Each row comes from the steps of one walk. Every step used is in the known rows, and no mark comes twice. Write the walk behind each row, first mark first.
In the rows, zero is written as 128.
Known rows:
tukuv -> givadi -> duru -> diso: [106 162 205  64 118 102 112 108 171 125 159 118 138 112 131 129 103 153
 140  92 141 138 164 171 151  91 162 143 105  57  76 139  91  86 131  89
  74 117 136]
dito -> tukuv -> givadi -> duru: [100 156 177  62 137 114 139 106 147 149 173 129 159 113 144 132  79 156
 108 123 167 136 141 167 140 104 209 153 126  74  68  79  87 150 160  81
 134  92 129]
tolat -> matu -> relor -> givadi -> gulu: [130 153 165  69 117  86 133 176  57 166 164 159 114 108 170 160 113 106
  93 139 160 107 192 157  97 143 130 141 194  83 153 166 120 164  91 134
 138 162 100]
pari -> gulu -> mebofen: [122 142 154 101 145  97 124 133  81 140 108 130 153 128 104 116  91  91
 151 130 109 116 151 143 129 114 126 145 117 166 123 151 140 143 150 110
 143 104  80]
matu -> tolat -> givadi: [155 124 108 126 161 122 100 151 131 125 150 156 164 128 154 152 108  86
  93 112 155 143 161 181 116  68 141 146 128  91 132 141 121 140  78 146
 108 175 129]
tolat -> matu -> relor -> givadi -> duru: [131 132 146  41  95  59  98 153  76 156 158 171 137  95 175 146 119 116
 101 116 122 114 171 175  99 116 134 150 180  90 123 147  79 136  83 127
 157 176 112]
duru -> diso: [130 154 180 122 113 112 114 114 158 128 129 108 128 120 117 144 148 126
 138 110 122 134 129 139 135 131 116 132 126 113 121 142 163 100 114 126
 101 145 132]
matu -> relor -> givadi -> duru -> diso: [130 177 222  38  66  66  85 129 131 156 147 132 127 113 146 153 159 121
 133  83 145 143 170 178 119  97 133 141 158  60 100 163 111  97  89 113
 117 146  94]
duru -> givadi: [130 145 156 134 108 112 115 158 143 125 122 112 146 140 104 132 123 130
  89 134 139 126 129 140 126 104 108 127 144  90 144 137 105 133 151 155
 109 155 111]
tolat -> matu -> relor: [128 116 118  92 145  73 106 134  96 130 138 152 156  90 176 155 114 112
 135 136  98 120 136 158  86 167 132 120 170 119 140 155 128 143  71 135
 162 178 128]
tukuv -> givadi -> duru -> dito: [ 92 129 153  66 113  97 112 120 110  90 147 111 164 105 113 128  92 144
 117 120 144 145 143 157 163  90 150 133 136  54  78 118  55 124 168 119
 104  64 123]
tadu -> gulu -> pari: [134 145 126 164 137 143 108 153  76 124 117  87 120  97 112 116  68 137
 147 138 125 122 141 112 185 127  97 156 133 138 138 160 103 121 111 155
 125  85 105]
matu -> gulu: [126 132 154 147 150 113 113 156 105 152 121 120 120 136 121 111  97 116
 125 113 139 136 141 137 146 128 142 137 144 131 155 130 125 119 121 132
 133 131  91]
diso -> duru -> dito: [117 149  76 105  84 125 118 126 110  95  83 108 170 102  80 132 168 125
 126 134 140 128 102 143 162 123 113 121 155  84 148  99 110 147 158 154
 129  85 116]
dito -> tukuv -> givadi -> gulu -> matu -> tolat: [104 173 156  89 213 117 186 108 132 188 178 133 177 101 117 155  63 125
  79 175 203 106 145 194 134 108 192 153 166  66  94 114 165 172 170 111
 141 119 129]
pari -> gulu -> givadi: [ 96 156 154 105 113 104 126 143 131 112 121 126 133 126  83 105  90 103
 122 135 155 123 152 165 141  92 150 151 135 103  89 132  89 116 167  99
 157 137 109]
tadu -> gulu -> matu -> relor -> givadi: [113 162 137  97 114  92 145 134  75 153 135 133 133  94 119 101 108 129
 136 135 138 103 176 148 135 142  93 172 181  84 118 183 119 101 110 151
 141 131  55]
gulu -> matu -> tolat -> givadi: [138 115  86 114 177 106 108 132 127 141 153 157 176 114 136 140  92  96
  82 149 141 128 141 195 124  78 121 167 153  96 119 143 146 130 106 177
 141 199 143]
givadi -> tukuv -> dito: [127 147 123  90 132 142 115 147 142 135 172 107 121 115 115 137 113 115
 125 120 124 143 163 172 109 158 168 114 111  81  97 108  89 118 143 121
 129 105 105]
tukuv -> dito: [115 123 111 106 133 150 122 137 145 105 131 121 138 101 126 139 107 110
 124 126 102 126 154 140 135 136 145 109 123 127 119 127 105 123 157 112
 136 113  87]
diso -> duru: [127 154  82 115 105 147 128 129 136 132  94 137 145 115 111 119 151 129
 138 126 144 115 116 147 146 118 140 128 128  95 146 106 115 137 129 127
 128 126 121]
pari -> gulu -> matu -> tolat: [121 153 112 114 195  97 131 126 136 151 121 155 180 109  86 130  82  86
 110 149 130 124 128 197 125 109 117 139 168 122 129 160 150 130 142 126
 179 161 110]
relor -> matu -> tolat -> givadi: [160 125 100 110 155 119 117 162 104 103 147 180 188 113 124 164 113  82
  87 129 135 109 170 163 114  90 112 173 133 121 154 114 123 159  60 144
  87 194  98]
guzu -> givadi -> tukuv -> dito: [108 162 124  67 120 156 124 159 142 125 182 117 146 103 127 145  84 131
  81 125 114 146 201 159 112 145 176 135  86  62  75 126 112 123 142 130
 162  91  85]
duru -> dito -> tukuv -> givadi -> gulu -> matu: [ 69 164 171  74 149 107 172 103  93 138 174  92 172  96  91 143  68 154
  82 192 185 129 124 162 163 148 163 158 188  61  81  96 154 177 219 142
 152  65 121]
tadu -> gulu -> matu -> relor: [104 152 112 114 155  87 119 112  85 135 114 112 157  83 130  95 103 142
 170 136 109 120 145 145 133 175 119 133 168  92 106 188 135 108  97 148
 139 124  86]
tolat -> givadi: [133 119 126 117 119 129 103 151 114 110 161 138 136 133 156 125 108 113
 107 116 142 146 159 150 124 101 142 160 122  98 122 129 112 137 102 148
 117 166 127]
tolat -> givadi -> gulu: [122 144 149 114 134 134 105 174  92 128 172 126 124 139 162 126 101 123
 101 122 175 155 183 153 131 103 171 145 127  77 121 145 130 162 113 139
  88 144 128]
guzu -> givadi -> gulu: [105 167 153 101 125 145 142 161 107 129 152 128 134 124 143 131  92 145
  76 140 154 139 194 114 138 118 162 137 105  86 108 159 165 156 136 131
 133  96 106]
tolat -> matu -> relor -> givadi -> tukuv: [149 155 152  67 102  76 115 170  80 181 189 152 107 113 154 156 123 105
  99 127 145 119 175 193  61 155 127 149 179  61 129 133  87 136  65 150
 158 177 111]
duru -> dito -> tukuv -> givadi -> gulu: [ 83 172 193  87 139 118 156 127  98 123 169  89 159 112 108 159  83 146
  90 158 196 142 153 148 151 138 185 133 165  52  93  93 126 188 194 115
 115  45 111]
tolat -> matu -> relor -> givadi: [136 130 142  79 104  79 123 153  81 149 153 169 127 101 160 158 125  97
  98 137 128  98 164 160  87 136 106 151 188 102 149 148 104 137  84 145
 165 185 100]
givadi -> gulu: [120 151 155 122 140 132 132 149 102 143 140 118 111 133 133 126 121 140
 124 133 162 135 150 128 136 134 155 117 137 107 128 142 144 157 137 116
  99 101 127]
tadu -> gulu: [123 148 114 154 138 138 131 141 102 117 116 109 126 111 116  95 105 147
 152 111 122 118 164 113 151 151 121 137 122 111 123 159 116 109 112 129
  86  99 100]

Which walk is each row?
[ 96 175 152  67 118 122 114 164 142 124 165 104 122 113  74 112  75  99
 121 124 148 138 188 208 126 119 186 134 120  61  64 113  53 105 178  92
 155 112  84] | pari -> gulu -> givadi -> tukuv -> dito
[ 90 146 171  96 126 115 157 104 124 108 160 103 180 107 105 156  94 131
  95 152 167 130 127 151 143 133 159 145 157  72  97  75 109 161 186 125
 143  68 112] | duru -> dito -> tukuv -> givadi
[123 122 130  78 116 109  77 150 111 119 159 142 141 125 166 111 107 137
 103  97 141 158 164 168 136  80 166 155 119  82  91 124  89 136 103 132
 107 149 140] | tolat -> givadi -> duru
[102 185 227  56 120  98 128  93 175 149 174 109 158 106 132 151  98 157
 117 109 161 135 150 179 143 107 198 157 121  60  59  96 124 120 147  77
 102 108 135] | dito -> tukuv -> givadi -> duru -> diso
[133 188 102  81  91 143 109 180 161 143 128  99 154 112  76 137 136 127
  95 123 152 127 149 201 123 122 156 110 125  12 126  96  54 135 167 139
 110 122  79] | diso -> duru -> givadi -> tukuv -> dito
[127 135 156  99 144 111 130 137  62 164 123 113 124 129 136 125 107 126
 143 147 143 107 152 113 141 115 140 128 116 150 119 148 163 161 146 129
  93  84 108] | givadi -> gulu -> mebofen
[ 96 156 158  64 102  85  95 141 122 125 126 129 138 118  96  90  85 122
 125 114 153 136 158 179 150  71 173 147 134  92  61 130  65 116 160  82
 147 124 123] | pari -> gulu -> givadi -> duru
[128 148 184  71 102  91  62 135 142 117 164 120 142 120 151 136 120 142
 115  79 133 165 165 178 144  82 154 155 111  69  84 140 123 108  90 128
  87 169 146] | tolat -> givadi -> duru -> diso
[103 155 176 113 156 140 161 144 116 137 163 127 119 127 139 127  83 141
 124 134 180 124 180 146 141 110 181 135 119  67 113 146  99 141 152 100
  85  93 119] | tukuv -> givadi -> gulu
[109 184 111 102 111 115 134 157 120 161 103 114 160 110  76 112 126 157
  82 173 179 107 117 169 158 111 120 138 173  49 146 137 134 156 180 164
 116 146 117] | diso -> duru -> givadi -> gulu -> matu
[148 160  81 125 185 110 105 158  99 164 178 119 158 106 116 104  76 125
 109 121 156 132 183 209 120 119 144 178 138  36  94 160 118 112  73 177
  92 165 122] | tadu -> gulu -> matu -> tolat -> givadi -> tukuv
[136 123  90 122 181 103 140 108 131 159 125 148 166 103 109 143 111 109
 107 152 129 103 109 169 132 105 108 137 156 130 127 140 161 123 132 154
 152 164 142] | gulu -> matu -> tolat
[ 96 184 208  58  85  68  85 122 154 120 126 106 135 115  86 110 102 125
 134  99 148 140 162 193 162  77 157 148 130  79  59 145  99  85 147  78
 123 142 123] | pari -> gulu -> givadi -> duru -> diso
[175 146 107  96 156 116 108 179  99 140 186 162 167 130 116 162 116  87
  88 123 152 126 177 200  85 106 139 176 121  70 128  98 107 153  47 151
  80 185 113] | relor -> matu -> tolat -> givadi -> tukuv
[100 178 198 101 162 139 173 127 123 156 181 121 137 126 137 144  79 147
 103 148 202 125 166 150 133 129 208 143 135  67  94 100 130 174 165  88
 109  86 117] | dito -> tukuv -> givadi -> gulu
[128 190 129 113  98 133 123 177 127 146  97 114 147 132  93 126 147 147
  97 137 185 118 139 160 148 101 141 115 148  37 161 136 108 169 158 140
  80 127 109] | diso -> duru -> givadi -> gulu
[130 164 153  94 112 127 106 184 151 140 159  89 137 128  99 144 108 124
  85 127 133 140 163 183 110 129 143 113 133  48 111 121  70 125 165 142
 111 127  89] | duru -> givadi -> tukuv -> dito
[136 120 158 123 158  92 116 141  62 172 107 119 130 137 125 110  86 108
 147 124 121 107 141 124 148 107 127 152 123 175 144 133 147 125 132 144
 127 108  73] | matu -> gulu -> mebofen
[131 162 140  71  94 152 135 168 122 158 187 127  94 120 105 139 122 104
  91 120 149 127 194 175 113 122 143 148 128  67 107 106  68 113 155 122
 129 111  74] | relor -> givadi -> tukuv -> dito
[130 169 108 117  82 130 122 159 150 132  86 123 163 127  85 126 154 134
 100 129 156 112 118 156 144  97 117 126 143  58 159 114  93 141 150 148
 108 148 106] | diso -> duru -> givadi
[138 116 103  56 129  82  79 158  68  74 141 154 218  98 108 164 117  96
  77 124 128 132 159 182 147  80 111 166 156  92 124 106  96 165  90 154
  82 146  99] | relor -> matu -> tolat -> givadi -> duru -> dito
[109 158 186  66  75  75  85 105 158 128 129 100 124 109 108 121 131 151
 137 108 147 126 141 162 168  73 146 145 121  88  53 125 109  75 136 111
 104 142 158] | gulu -> givadi -> duru -> diso
[161 141 140 129 171 134  83 188  79 151 159 123 141 122 158 171  63  88
  81 143 186 153 157 182 157  57 140 148 142  96 144 157 123 176  92 165
 124 144 130] | matu -> tolat -> givadi -> gulu -> pari
[110 134 154  75 134 116 126 122 140 127 157 137 139 118 145 117  89 150
 125 109 149 134 157 160 147  86 173 146 107  68  79 128  58 114 142  91
 101 103 135] | tukuv -> givadi -> duru
[ 87 148 157 100 167 123 172 123 114 152 171 131 133 109 120 118  65 151
 113 169 173 114 156 154 152 121 158 158 139  73 101 145 122 128 176 125
 121 116 131] | tukuv -> givadi -> gulu -> matu
[106 154 156  95 136 108 103 168 119 155 159  87 100 116  93 103  70 109
 119 120 158 129 178 189 146 113 190 141 123  69  84  96  59  86 156 127
 141 117  78] | matu -> gulu -> givadi -> tukuv -> dito
[ 86 145 153  50  76  74 101 101 105 116 128  88 169 104  92 131 114 151
  86 150 170 130 105 161 170  97 164 145 169  85  46  59 102 149 194 128
 159  81 142] | gulu -> givadi -> duru -> dito -> tukuv
[110 149 130  75 107 126 119 141 146 128 167  99 109 110  96 122  99 122
 122 134 151 122 165 181 128 117 175 129 111  67  60  95  63  99 167 120
 134 114 114] | gulu -> givadi -> tukuv -> dito
[135 165 138 118 172  90 130 159 123 173 124 123 174 120  93 146  97 122
  65 167 173 113 132 181 133  85 114 122 185  72 138 170 153 152 161 168
 111 164 123] | duru -> givadi -> gulu -> matu -> tolat
[ 91 129 150  65  91  51  92 150  49  95 110 109 157 100  53 111  92 127
 102 134 141 111 142 144 190  97 120 171 168 120 109  82  72 117 154 141
 117 107  72] | relor -> matu -> gulu -> givadi -> duru -> dito
[105 129 136  72  92  92  99 122 131 129 127 123 125 119 122 101 115 148
 123 125 156 122 134 149 157  70 161 143 123  96  62 110  77 103 151 113
 126 128 150] | gulu -> givadi -> duru
[124 144 107 106 184 100 106 152 122 132 151 165 192 112 114 129  65  73
  88 135 142 146 159 222 122  79 136 170 162  93 124 168 143 141 114 146
 164 199 110] | pari -> gulu -> matu -> tolat -> givadi
[136 137 172  52 122  66 129 162  14 186 148 153 126 104 173 156 102  98
 116 152 142  77 193 148  99 122 118 154 174 124 140 167 142 167 104 146
 136 144  81] | tolat -> matu -> relor -> givadi -> gulu -> mebofen
[151 124 111  86 155  99  72 152 126 137 151 159 171 120 167 140 105 108
  95  95 155 150 165 196 131  51 167 141 127  72 104 135  91 138  83 129
  98 164 143] | matu -> tolat -> givadi -> duru
[157 144  95  72 159 137 108 185 109 118 187 157 179 102 108 173  97  73
  88 125 132 123 205 210  94 114 154 161 118  73 125  97  87 147  75 135
  87 169  71] | relor -> matu -> tolat -> givadi -> tukuv -> dito
[124 169 191  82 102 108 133 166  82 167 154 139 105 134 154 142 140 109
 115 126 188 134 188 153 107 115 143 127 173  70 132 168 117 154 114 121
 120 117  73] | matu -> relor -> givadi -> gulu
[129 132 148 129 144 109 130 165  76 129 121 144 138 125  95 124  98 117
 121 130 120 104 150 122 142 150 112 165 148 162 181 105 127 130  99 124
 119 146  56] | relor -> matu -> gulu
[107 156 154  90 110 119 161 148  82 177 163 144 100 119 104 118 109 132
  78 168 177 111 161 139 148 111 107 177 171 100 123 140 146 134 170 150
 142 135 108] | relor -> givadi -> gulu -> matu
[108 158 161 110 133  99 133 158 114 155 139 108 147 125  95 121  99 154
  77 171 160 122 131 152 143 120 113 134 174  79 130 159 149 148 180 168
 119 149 122] | duru -> givadi -> gulu -> matu
[109 144 144 105 110 107 129 111 106 117 131  96 169 115 101 161 134 132
  94 152 141 141  99 134 138 154 133 125 173 117 111  79 159 174 171 146
 162  79 115] | duru -> dito -> tukuv
